In the rows, zero is written as 100.
Known rows, with every way that one mark hangs from another
[ribun [zosi mula povon [tope kuleba]]]: 88,95,90,101,108,93,107,103,97,95,108,102,93,93,105,119,103,132,94,106
[zosi mula povon ribun tope]: 87,97,90,106,81,100,101,92,93,104,99,94,107,101,87,59,100,104,95,98
[zosi mula povon tope]: 99,95,88,103,93,90,112,98,89,114,109,92,100,97,98,87,103,117,98,98
[mula [zosi ribun tope]]: 90,101,106,102,92,79,103,105,90,102,102,87,91,105,112,115,109,101,94,108
[sovuk [zosi mula povon ribun]]: 82,92,100,100,74,103,101,100,98,106,90,94,108,100,98,90,95,75,101,106
[tope [kuleba [sovuk [zosi mula]]]]: 111,104,105,95,109,115,105,105,108,106,95,111,101,93,107,125,94,104,108,92
[sovuk [zosi mula ribun [tope kuleba]]]: 86,102,105,101,99,111,110,100,106,95,98,111,100,97,107,73,102,121,100,99
[sovuk zosi]: 112,97,115,94,95,78,111,112,93,111,102,91,93,91,119,154,108,94,109,105
[saza [kuleba [sovuk [zosi mula]]]]: 128,105,104,100,100,115,98,105,111,105,96,108,107,109,105,128,90,84,103,102
[sovuk [zosi mula [tope kuleba]]]: 102,99,102,97,112,103,119,106,104,104,107,109,94,93,118,101,104,131,101,99
[vema [zosi mula ribun]]: 67,100,111,104,75,87,94,97,94,115,96,95,106,103,107,137,100,97,93,100
[ribun [zosi mula povon [tope [kuleba sovuk]]]]: 107,101,91,101,123,108,102,98,105,94,103,108,97,100,91,102,95,118,97,92
[vema [zosi mula ribun tope]]: 78,102,108,106,92,89,100,93,97,113,107,97,102,113,102,98,103,109,87,96
[zosi povon]: 111,96,96,97,82,77,96,106,83,109,103,86,97,83,104,148,107,94,108,103
[rarafa [zosi ribun]]: 86,98,112,100,86,86,98,105,102,99,98,90,97,98,108,151,110,87,101,116
[kuleba [sovuk [zosi mula povon ribun tope]]]: 107,98,97,102,104,118,99,92,106,101,96,102,110,118,84,36,91,71,99,92
[ribun [zosi mula]]: 83,94,109,102,85,76,118,106,91,113,99,90,95,94,110,157,106,117,96,103
[kuleba [sovuk [zosi mula ribun tope]]]: 110,104,109,101,107,114,109,93,108,105,96,103,107,119,91,52,95,84,99,85
[mula [zosi povon ribun [tope [kuleba sovuk]]]]: 107,107,90,100,112,108,79,100,100,87,96,101,96,99,95,95,95,91,100,102
[saza [kuleba [sovuk [zosi mula povon ribun]]]]: 113,102,95,102,88,126,76,97,113,90,86,108,118,111,86,86,82,59,100,106

Rows
90,91,95,103,102,83,116,100,92,106,108,91,95,103,101,111,104,113,91,103 : [ribun [zosi mula povon tope]]
88,97,93,100,99,116,100,98,105,92,97,109,103,95,100,63,97,105,99,103 : [sovuk [zosi mula povon ribun [tope kuleba]]]
70,95,87,103,103,116,98,97,112,90,102,108,100,97,99,87,103,115,94,113 : [rarafa [zosi mula povon ribun [tope kuleba]]]
138,103,113,94,128,92,110,105,101,108,108,97,93,112,105,105,104,86,107,90 : [kuleba [sovuk [zosi tope]]]
125,101,103,97,114,104,90,97,102,95,99,96,103,113,87,62,96,61,104,94 : [kuleba [sovuk [zosi povon ribun tope]]]
102,100,99,96,103,101,89,103,100,84,101,105,97,92,102,88,101,96,104,106 : [sovuk [zosi povon ribun [tope kuleba]]]
119,92,100,95,112,82,108,106,93,105,112,91,92,101,109,111,108,87,104,103 : [sovuk [zosi povon tope]]
108,93,101,99,111,70,106,105,88,99,111,84,90,99,101,136,109,101,97,107 : [ribun [zosi povon tope]]
120,105,118,96,94,100,92,102,102,100,90,96,104,106,98,110,97,67,109,94 : [kuleba [sovuk [zosi ribun]]]
107,111,102,99,113,105,87,102,102,89,97,105,92,100,103,107,100,104,100,99 : [mula [zosi ribun [tope [kuleba sovuk]]]]
97,102,95,98,95,127,86,97,109,94,86,111,112,99,90,81,87,77,106,95 : [tope [kuleba [sovuk [zosi mula povon ribun]]]]
79,96,94,104,62,96,96,95,92,107,91,93,111,91,89,94,97,95,101,101 : [zosi mula povon ribun]
98,107,108,98,94,123,95,98,111,96,85,113,107,98,97,94,90,92,107,91 : [tope [kuleba [sovuk [zosi mula ribun]]]]
92,95,107,103,103,78,125,102,94,111,109,92,92,104,108,120,109,127,92,100 : [ribun [zosi mula tope]]
107,95,104,98,98,90,98,101,95,95,103,93,99,105,98,79,104,76,101,105 : [sovuk [zosi povon ribun tope]]
73,101,92,104,97,103,83,94,100,99,104,107,103,98,100,92,97,113,89,101 : [vema [zosi mula povon ribun [tope kuleba]]]
123,103,96,97,130,94,89,102,99,87,107,102,91,96,94,125,100,108,102,97 : [ribun [zosi povon [tope [kuleba sovuk]]]]
123,101,106,99,120,105,121,100,104,114,105,101,100,116,103,80,99,96,102,87 : [kuleba [sovuk [zosi mula tope]]]
84,94,84,100,117,106,110,103,109,99,111,107,94,93,110,116,106,124,97,114 : [rarafa [zosi mula povon [tope kuleba]]]
84,102,87,104,84,109,95,93,99,93,97,107,105,89,91,68,99,122,99,100 : [zosi mula povon ribun [tope kuleba]]
105,112,98,104,102,122,96,90,107,94,93,112,106,97,87,62,95,125,102,83 : [zosi mula ribun [tope [kuleba sovuk]]]
89,101,90,100,97,93,85,106,94,88,99,97,91,91,107,110,103,104,98,115 : [mula [zosi povon ribun [tope kuleba]]]
122,114,105,100,108,107,86,95,101,87,97,108,101,94,90,87,100,115,107,85 : [zosi ribun [tope [kuleba sovuk]]]
